What can hang from each mark:
C: A H
Q: A Z
Y: A
W: E Q R
R: V
H: C Q
Z: E Q S
N: Q Y
E: W Z
V: S
S: V W Z
A: C Q Y

Known rows, with every way that one mark hangs from another:
N{Q{A}}: 4	-7	-15	-3	3	4	0	2	-12	-13	3	4	-1	-2	28	-1	-2	6	6	9	2	11	1	6	5	9	-3	1	-3	-1	10	-1	-12	-4	-14	0	16	-3	-8
C{A{Q{Z} Y} H}: 9	1	-15	7	-7	-32	10	-7	7	-15	16	29	-6	-1	9	-7	4	-10	9	-2	-4	16	1	4	-4	9	10	-1	-7	3	1	5	5	5	-2	1	22	-8	10
Y{A}: -4	-6	-11	-5	-1	1	6	2	7	-9	7	8	14	7	-5	-1	0	3	0	3	-3	0	-6	2	2	5	-5	-2	-3	-1	-6	-1	-4	1	8	-8	4	-10	0
N{Q{A Z}}: 7	-1	-18	2	-2	0	2	-2	-16	-14	5	1	8	5	24	0	2	9	11	7	3	10	-5	9	7	9	-2	2	-6	1	8	1	-10	4	-19	2	22	-1	-6
W{E R{V}}: 5	2	-16	-19	10	13	14	1	10	-10	4	21	7	10	13	-3	2	6	7	15	0	7	-14	7	-8	6	0	-1	-8	-6	5	-4	-1	4	3	5	3	-5	1
C{H{Q{A Z}}}: 0	-4	-15	-3	-5	-8	6	-7	-10	-15	16	9	1	-4	8	-4	6	4	8	8	6	-12	-7	6	2	4	2	-1	-14	-1	4	12	-7	11	1	2	11	-6	-6
Q{A Z}: 4	3	-17	2	1	-3	3	-4	-12	-12	8	8	8	11	16	-2	1	17	9	6	-3	1	-4	8	3	9	-1	1	-5	-3	2	4	-5	8	4	0	17	-6	-7
Z{E{W} S}: 0	11	-12	-14	10	-4	3	1	-16	-10	15	9	7	6	7	0	5	12	-6	25	-3	8	-5	2	-8	4	5	-1	-10	-9	-8	4	1	-11	4	-3	-7	-8	-11
S{W}: -4	-9	-12	-6	9	-13	5	1	6	-7	8	7	2	-5	3	-4	0	-3	11	19	-5	2	1	3	3	5	4	1	-4	-5	-4	-2	-4	12	-1	1	11	-7	-7
Y{A{C}}: -2	-12	-14	-7	-10	1	8	1	-3	-8	5	5	15	7	-7	-1	3	5	5	-4	-4	-2	0	3	-2	3	-2	-1	-7	1	-8	-9	-6	7	-6	-7	4	-16	-2
E{W Z{Q}}: 5	-3	-13	-17	4	-13	5	2	-7	-10	9	5	22	3	5	-3	-8	8	-1	9	1	4	2	1	-3	4	14	0	-1	-3	-7	3	6	4	0	6	17	1	-6
Y{A{C Q{Z{S}}}}: 9	0	-17	-2	-10	-20	6	-8	-14	-12	13	12	16	17	1	-2	10	2	11	-5	-2	13	-4	5	-2	8	5	2	-19	4	-11	-7	0	12	-31	-7	-2	-18	-8
E{W{Q{A} R} Z}: 11	21	-18	-31	2	16	10	-4	-26	-6	17	13	4	10	6	-5	-2	19	-4	16	-3	11	-7	6	-3	10	-3	2	3	-5	3	3	6	3	1	1	25	-4	-3
C{A{Y}}: 3	-9	-13	3	0	-20	6	4	13	-10	4	18	9	1	12	-4	0	-1	-3	2	-3	10	9	1	-3	5	11	-1	-1	-1	3	0	-2	-6	7	0	11	-3	10
W{E Q{A{C} Z}}: 9	8	-24	-17	-5	-4	10	-8	-37	-12	8	7	15	25	11	-8	4	16	15	4	8	-10	-1	13	-5	6	1	5	-12	-3	-3	-6	-6	11	-10	1	18	-8	-8
Q{Z{S}}: 1	7	-14	-5	4	-17	5	-4	-17	-9	10	6	13	9	10	-3	12	5	7	2	3	9	-6	5	0	6	10	0	-12	-1	-6	1	1	4	-6	2	-4	-7	-9
Q{A{Y} Z}: 6	1	-16	11	4	-8	2	-4	2	-15	5	17	13	7	18	-2	4	11	5	7	-7	2	5	6	1	8	-2	1	-6	-1	4	7	-5	3	-5	-3	19	-10	3
R{V}: -1	-5	-13	-5	7	4	11	2	7	-12	3	18	-1	0	16	0	2	5	10	6	-3	16	-10	4	1	7	-2	-3	-5	-4	6	-1	-3	8	-1	-2	1	-6	-5
C{H{Q{A{Y}}}}: -2	-10	-10	1	3	-8	4	-1	5	-16	11	19	0	-14	14	-4	6	-4	0	12	0	-9	7	2	-3	4	2	-3	-10	-2	10	12	-9	-2	-2	-3	8	-10	3
C{H}: -7	-1	-10	-9	2	-4	10	0	-9	-8	13	13	-12	-8	4	-5	5	-3	8	3	0	3	-4	4	-3	5	1	-3	0	0	-3	3	0	3	10	2	6	-13	-5
H{C Q{A Z}}: 1	1	-22	-7	3	-7	6	-8	0	-15	11	4	14	0	24	-4	0	8	1	17	3	-9	-5	7	3	5	-1	0	-23	-5	7	8	-8	5	-2	0	1	4	-7
Y{A{Q}}: 2	-2	-13	-3	-1	-7	5	-3	14	-14	11	19	5	7	-1	-3	-1	-2	5	2	-7	8	-4	1	2	10	-7	-2	-4	-1	-6	-3	-1	4	0	-9	7	-10	-2
S{V W{Q R}}: 1	14	-12	-27	8	14	9	-2	8	-4	16	1	-5	1	2	-4	3	1	15	9	-10	18	-9	7	0	4	-4	2	-7	-8	-1	-4	2	23	2	3	21	-8	-1
Y{A{C{H} Q}}: 1	-7	-12	-8	-12	-8	12	-4	-6	-11	15	20	-8	-1	-7	-5	4	-7	12	-5	-6	6	-1	4	-4	7	-4	-2	-6	4	-6	-5	-1	11	-11	-8	10	-22	-3
E{Z{Q}}: 1	-9	-11	-14	1	-14	5	1	5	-8	4	5	17	-1	13	-3	-6	4	5	5	3	2	11	2	2	4	10	2	-3	-1	-7	3	1	6	-4	4	17	-1	-1
Z{S}: -3	1	-10	-9	9	-14	3	1	-14	-7	8	11	5	3	14	-3	9	3	2	5	1	11	-1	3	-3	6	9	-1	-7	-2	-3	0	-1	-4	-2	-1	-10	-8	-11
W{R{V{S}}}: 4	9	-13	-15	1	29	18	1	1	-8	10	29	-11	0	5	-2	5	8	4	25	-7	24	-9	9	-5	7	-3	-3	-8	0	5	-4	-1	8	-2	7	4	-9	1
A{Y}: -3	-3	-12	2	7	-7	6	3	12	-12	4	20	9	-3	9	-2	6	0	1	5	-7	8	7	1	-2	6	1	-2	-2	-2	0	1	-2	-4	2	-2	8	-9	5
W{Q{A Z} R}: 10	21	-21	-17	0	20	8	-7	-22	-10	13	17	4	15	9	-7	4	21	5	0	-6	9	-13	11	0	10	-6	2	-3	-3	1	1	-2	14	-3	5	22	-6	-1
C{A}: 2	-8	-14	-7	-5	-16	7	3	4	-8	8	8	3	5	11	-5	-2	4	2	1	1	9	-1	2	-1	5	10	-1	-2	-2	1	-2	-3	-1	16	4	8	1	-2
N{Q{Z} Y}: -1	-3	-15	3	3	-2	7	-1	3	-11	1	-5	10	0	9	-1	12	-2	7	6	4	9	-7	7	8	7	10	0	-11	4	2	0	-8	9	-19	9	18	1	-1
Y{A{C Q}}: 3	-8	-15	-6	-9	-8	8	-3	3	-12	9	16	7	7	-1	-4	3	0	10	-4	-7	5	2	3	-1	8	-3	-1	-8	1	-8	-10	-3	10	-15	-9	8	-15	-3
Q{A Z{S}}: 6	6	-15	-1	5	-13	0	-5	-25	-10	10	7	9	15	23	-3	6	15	8	8	3	5	-3	7	-1	9	6	1	-12	-1	1	6	-4	2	-7	-1	4	-9	-13
R{V{S{Z{E Q}}}}: 0	2	-7	-9	3	13	6	0	-1	-16	9	28	6	-3	15	3	-7	15	0	17	2	13	-5	8	-3	2	1	1	-19	-4	-2	2	-8	7	-3	4	2	-7	-3
Z{S{W}}: -3	-6	-10	-7	12	-25	2	1	-8	-4	10	5	3	-2	8	-3	5	-4	9	21	1	8	1	3	1	5	11	1	-11	-5	-5	-1	-3	7	-10	-1	-3	-9	-13
C{H{Q{A Z{S}}}}: 2	1	-13	-6	0	-18	3	-8	-24	-13	18	8	2	0	13	-3	12	2	6	10	11	-7	-8	6	-1	4	9	-1	-19	0	4	14	-6	6	-9	0	-3	-9	-11

Rows:
-1	2	-7	-10	2	-4	4	0	-14	-12	9	22	10	-2	5	-2	-3	11	-3	3	4	9	1	6	-3	4	12	2	-12	1	-8	-3	-5	5	4	10	1	-4	-8
V{S{Z{Q}}}
11	-5	-14	-26	5	2	12	1	15	-10	2	17	22	10	16	-3	-8	6	7	16	6	3	-3	5	-6	5	9	3	-9	-4	0	2	1	10	-10	8	15	-2	5
W{E{Z{Q}} R{V}}
-3	6	-7	-5	3	7	12	-1	-7	-12	9	28	-6	-4	12	3	4	9	6	10	5	19	-13	7	-1	6	1	-2	-13	0	6	-4	-4	6	3	1	-5	-8	-9
R{V{S{Z}}}
6	-8	-14	6	6	-1	-1	3	2	-15	-1	14	5	-5	30	0	0	2	4	12	-3	14	10	4	2	9	-3	0	-3	-1	13	1	-12	-9	-21	-4	19	-7	3
N{Q{A{Y}}}
1	7	-6	-15	8	2	-4	1	4	-15	14	2	19	6	14	5	-8	19	-1	-3	-5	9	-11	1	-7	0	5	2	-15	-10	-6	4	1	7	14	1	9	-3	-9
S{V Z{E{W} Q}}
2	31	-14	-30	6	24	8	-4	-22	-11	20	23	8	5	-3	-1	2	23	-13	1	-5	15	-21	5	-6	6	-4	2	-6	-10	-8	-1	4	4	7	3	5	-4	-2
S{Z{E{W{Q R}}}}
2	-1	-7	-7	6	4	7	1	-9	-15	7	29	7	-2	15	2	-5	12	3	3	5	20	-10	7	-3	4	8	0	-15	1	1	-2	-6	12	-3	7	-1	-4	-8
R{V{S{Z{Q}}}}
5	-2	-16	-2	-16	-12	14	-9	-8	-12	16	17	1	6	-9	-4	6	-4	16	-9	-3	6	-7	7	-2	7	-2	-1	-11	6	-10	-3	1	18	-17	-6	15	-21	-2
Y{A{C{H} Q{Z}}}
2	-9	-15	2	-10	-29	12	-4	9	-16	15	15	9	-8	0	-4	7	-11	0	1	5	1	-1	2	-3	0	14	-2	-14	2	4	10	-1	6	1	4	11	-2	11
C{A{Y} H{Q{Z}}}
6	8	-16	-15	5	-14	8	-5	-6	-11	5	15	16	12	17	-6	-1	3	4	20	8	-10	16	5	-3	7	-3	5	-3	-6	3	5	-1	-8	-5	-8	25	-8	6
W{E{Z} Q{A{Y}}}
-6	2	-7	-6	5	-10	6	-3	-13	-7	14	16	0	-9	-2	-2	2	0	5	24	5	9	-1	7	3	5	7	3	-12	-2	-5	-5	-5	11	3	4	5	-9	-10
V{S{W Z}}
5	-7	-15	1	-2	-15	7	-2	7	-14	5	27	3	-4	13	-5	8	-3	9	-2	-13	16	14	2	-5	9	3	1	-8	1	-1	-10	-2	4	-22	-2	11	-13	3
A{C Q Y}
8	22	-18	-35	1	14	15	-3	-17	-4	17	14	7	4	-7	-6	2	10	-4	9	-3	16	-10	4	-4	8	2	1	3	-5	-5	-1	12	6	1	4	18	-3	0
E{W{Q R} Z}
0	22	-11	-26	4	14	12	-5	-23	-4	19	25	-6	-6	-9	-5	4	6	1	18	0	20	-10	10	0	6	1	4	-10	-3	-7	-8	-1	18	-3	9	8	-10	-4
V{S{W{Q R} Z}}
4	11	-18	-36	6	-6	15	-5	-5	-1	12	6	13	5	-5	-8	0	-5	8	30	6	-3	2	7	0	6	2	7	-5	-8	-7	-3	4	12	-7	4	23	-5	3
S{W{E{Z} Q R}}
2	-8	-4	-4	12	-14	-10	-1	3	-11	9	0	13	2	28	2	-13	12	15	0	0	3	-3	4	2	3	6	6	-16	-5	3	4	-10	22	4	1	19	-6	-11
S{V W Z{Q{A}}}
8	-6	-14	3	0	-28	5	-1	18	-16	8	28	-1	1	17	-6	-1	-5	2	2	-8	18	10	0	-4	9	10	-1	-4	-2	3	-1	0	-3	-1	-1	16	-2	7
C{A{Q Y}}
-1	17	-15	-15	3	1	8	-7	6	-11	18	-8	4	5	2	0	1	3	19	19	-7	8	-6	10	5	1	-11	5	-17	-11	-8	4	-1	24	-1	-5	25	-9	0
S{V W{Q{Z{E}}}}
3	-11	-14	4	-2	-4	3	1	-9	-11	1	17	7	1	21	-3	4	10	7	4	-8	5	17	5	-5	7	1	1	-5	1	5	-3	-10	0	-16	-5	15	-17	0
Q{A{C Y}}
0	-11	-19	-7	2	-24	9	0	26	-15	6	12	14	-10	17	-5	-1	-8	-10	13	1	5	8	-1	-3	1	10	-2	-18	-3	10	5	-4	-9	1	0	-6	7	9
H{C{A{Y}} Q}
4	17	-19	-32	6	12	13	-3	-11	-8	10	17	6	13	1	-9	5	6	1	7	1	-1	-8	7	-7	6	0	2	-2	-8	-5	-5	2	3	5	6	8	-3	1
W{E Q R}
7	-11	-12	4	10	-8	-4	5	5	-15	1	22	15	3	24	-3	-7	12	0	5	-9	1	14	3	-3	7	6	1	-3	-1	2	7	-10	-1	-8	-1	18	-8	3
Z{Q{A{Y}}}
-1	8	-12	-29	8	-19	12	-5	7	-4	12	-12	12	9	7	-4	-2	-11	22	26	8	-4	5	6	3	1	-1	6	-11	-10	-4	-1	4	15	3	-5	27	-6	-3
S{V W{E{Z} Q}}
2	6	-14	-22	6	4	15	-1	-3	-3	14	14	1	4	-9	-8	1	-2	4	50	-3	-2	4	9	-7	4	6	3	-11	-6	-5	-6	-3	6	4	11	15	-10	-1
V{S{W{E R}}}
1	-10	-12	2	-4	-5	7	-2	-13	-9	6	20	-7	-6	15	-5	7	3	10	4	-6	4	15	6	-8	6	1	0	-4	4	5	3	-7	1	-11	-3	17	-23	1
Q{A{C{H} Y}}
7	12	-15	-18	6	30	12	2	6	-11	13	23	2	4	6	1	1	18	-4	26	-12	19	-18	5	-8	6	-7	-3	-7	-10	3	1	2	3	1	2	7	-7	1
Z{E{W{R{V}}}}
2	-1	-22	3	7	-11	4	-7	13	-19	8	11	19	-4	25	-3	3	3	-3	18	-3	-6	4	5	2	5	-3	1	-23	-4	10	11	-7	-2	-11	-3	4	0	3
H{C Q{A{Y} Z}}
13	7	-15	-18	6	24	-1	3	-8	-12	12	17	12	10	12	-3	-11	29	-11	23	-15	1	-1	6	-10	6	1	1	-5	-8	-3	8	-5	0	3	7	21	-5	-2
Z{E{W{R}} Q{A}}
4	8	-16	1	-8	-2	7	-8	17	-17	15	15	12	12	-2	0	-1	5	5	12	-10	0	-5	5	4	8	-12	1	-13	-5	-12	3	-1	7	-6	-11	14	-12	5
Y{A{Q{Z{E}}}}
6	12	-14	-23	10	18	4	-3	0	-5	16	1	-7	7	13	-4	-2	9	16	16	-11	11	-6	9	1	7	-9	4	-8	-7	6	1	-3	21	3	0	28	-11	-4
S{V W{Q{A} R}}
8	0	-20	6	-7	-19	8	-7	3	-16	7	24	10	2	10	-4	10	0	12	-5	-10	17	8	6	-3	9	4	2	-13	2	-4	-9	0	12	-29	1	17	-13	3
A{C Q{Z} Y}
-5	-15	-12	-6	-7	-11	11	-1	4	-14	10	17	3	-19	0	-4	14	-11	5	1	0	-3	11	2	-7	0	7	-2	-13	2	2	0	-6	6	-18	1	0	-15	4
A{C{H{Q}} Y}
5	26	-21	-23	-3	27	13	-6	-9	-10	16	15	6	9	-2	-5	7	17	0	8	-8	10	-10	10	0	6	-10	3	-9	-7	-9	1	2	12	-6	5	16	-6	9
W{Q{Z{E}} R}
-3	-3	-4	-11	9	-8	-4	0	9	-13	7	2	16	2	22	2	-5	11	8	-23	0	9	-7	2	-1	1	9	2	-13	-3	-2	0	-2	14	10	5	6	-3	-8
S{V Z{Q}}
1	25	-11	-20	-1	26	10	-3	-17	-8	21	24	2	0	-7	0	3	21	-15	28	-5	14	-10	6	-9	4	0	1	-12	-7	-6	-3	2	-3	12	8	3	-9	-3
V{S{Z{E{W{R}}}}}
2	13	-10	-13	3	25	14	-2	-6	-9	11	33	-4	-2	9	1	5	13	1	11	0	26	-17	8	-4	7	0	-1	-12	0	5	-6	-1	10	1	7	-3	-10	-2
W{R{V{S{Z}}}}
-3	-5	-12	-9	4	-31	7	-7	-13	-10	21	4	5	-11	-5	-3	13	-13	11	20	10	-3	-9	5	2	1	15	0	-22	-1	-4	9	-3	18	-17	3	-4	-9	-10
C{H{Q{Z{S{W}}}}}
5	9	-14	-23	1	7	11	0	-3	-4	14	10	10	2	-3	-3	2	9	-4	15	-4	12	-5	2	-4	7	5	0	2	-4	-2	0	10	2	5	6	17	-4	-1
E{W{R} Z}
2	-3	-5	-6	8	-3	-8	-1	1	-13	7	3	14	8	33	3	-10	20	10	-14	0	4	-5	4	-1	4	5	3	-13	-3	4	5	-7	12	11	1	13	-5	-11
S{V Z{Q{A}}}
2	6	-12	-15	11	1	2	-3	-2	-8	14	-4	-7	6	17	-3	-3	5	21	14	-5	8	-2	8	5	6	-8	3	-7	-7	4	2	-6	19	4	-7	26	-9	-10
S{V W{Q{A}}}
10	-5	-13	-14	4	-10	0	1	-14	-12	9	6	17	8	16	-2	-13	17	-1	15	1	0	5	3	-2	7	10	2	0	-2	-1	7	0	2	2	2	25	-1	-9
E{W Z{Q{A}}}
-7	12	-7	-9	-2	10	7	-3	-11	-10	14	18	0	-4	6	1	4	12	-4	22	1	5	2	7	0	3	-3	2	-15	-5	-7	-2	-6	-4	11	1	1	-10	-4
V{S{Z{E}}}
1	0	-9	-11	10	7	7	-2	8	-7	10	24	4	-8	10	2	1	6	8	6	-1	21	-21	6	1	7	2	2	-11	-5	4	-4	-3	22	-8	4	4	-9	-4
S{W{R{V}} Z}
6	-7	-11	3	7	2	-5	3	11	-16	3	19	16	2	24	-1	-9	15	-3	19	-11	-4	18	4	-4	5	-2	3	-8	-6	-1	11	-12	-7	-8	-4	19	-10	8
Z{E Q{A{Y}}}
-4	10	-7	-7	1	16	11	-3	-4	-13	11	26	-4	-4	13	4	2	12	3	23	3	16	-8	8	-1	4	-6	0	-18	-5	1	-1	-7	2	2	-2	-3	-10	-3
R{V{S{Z{E}}}}
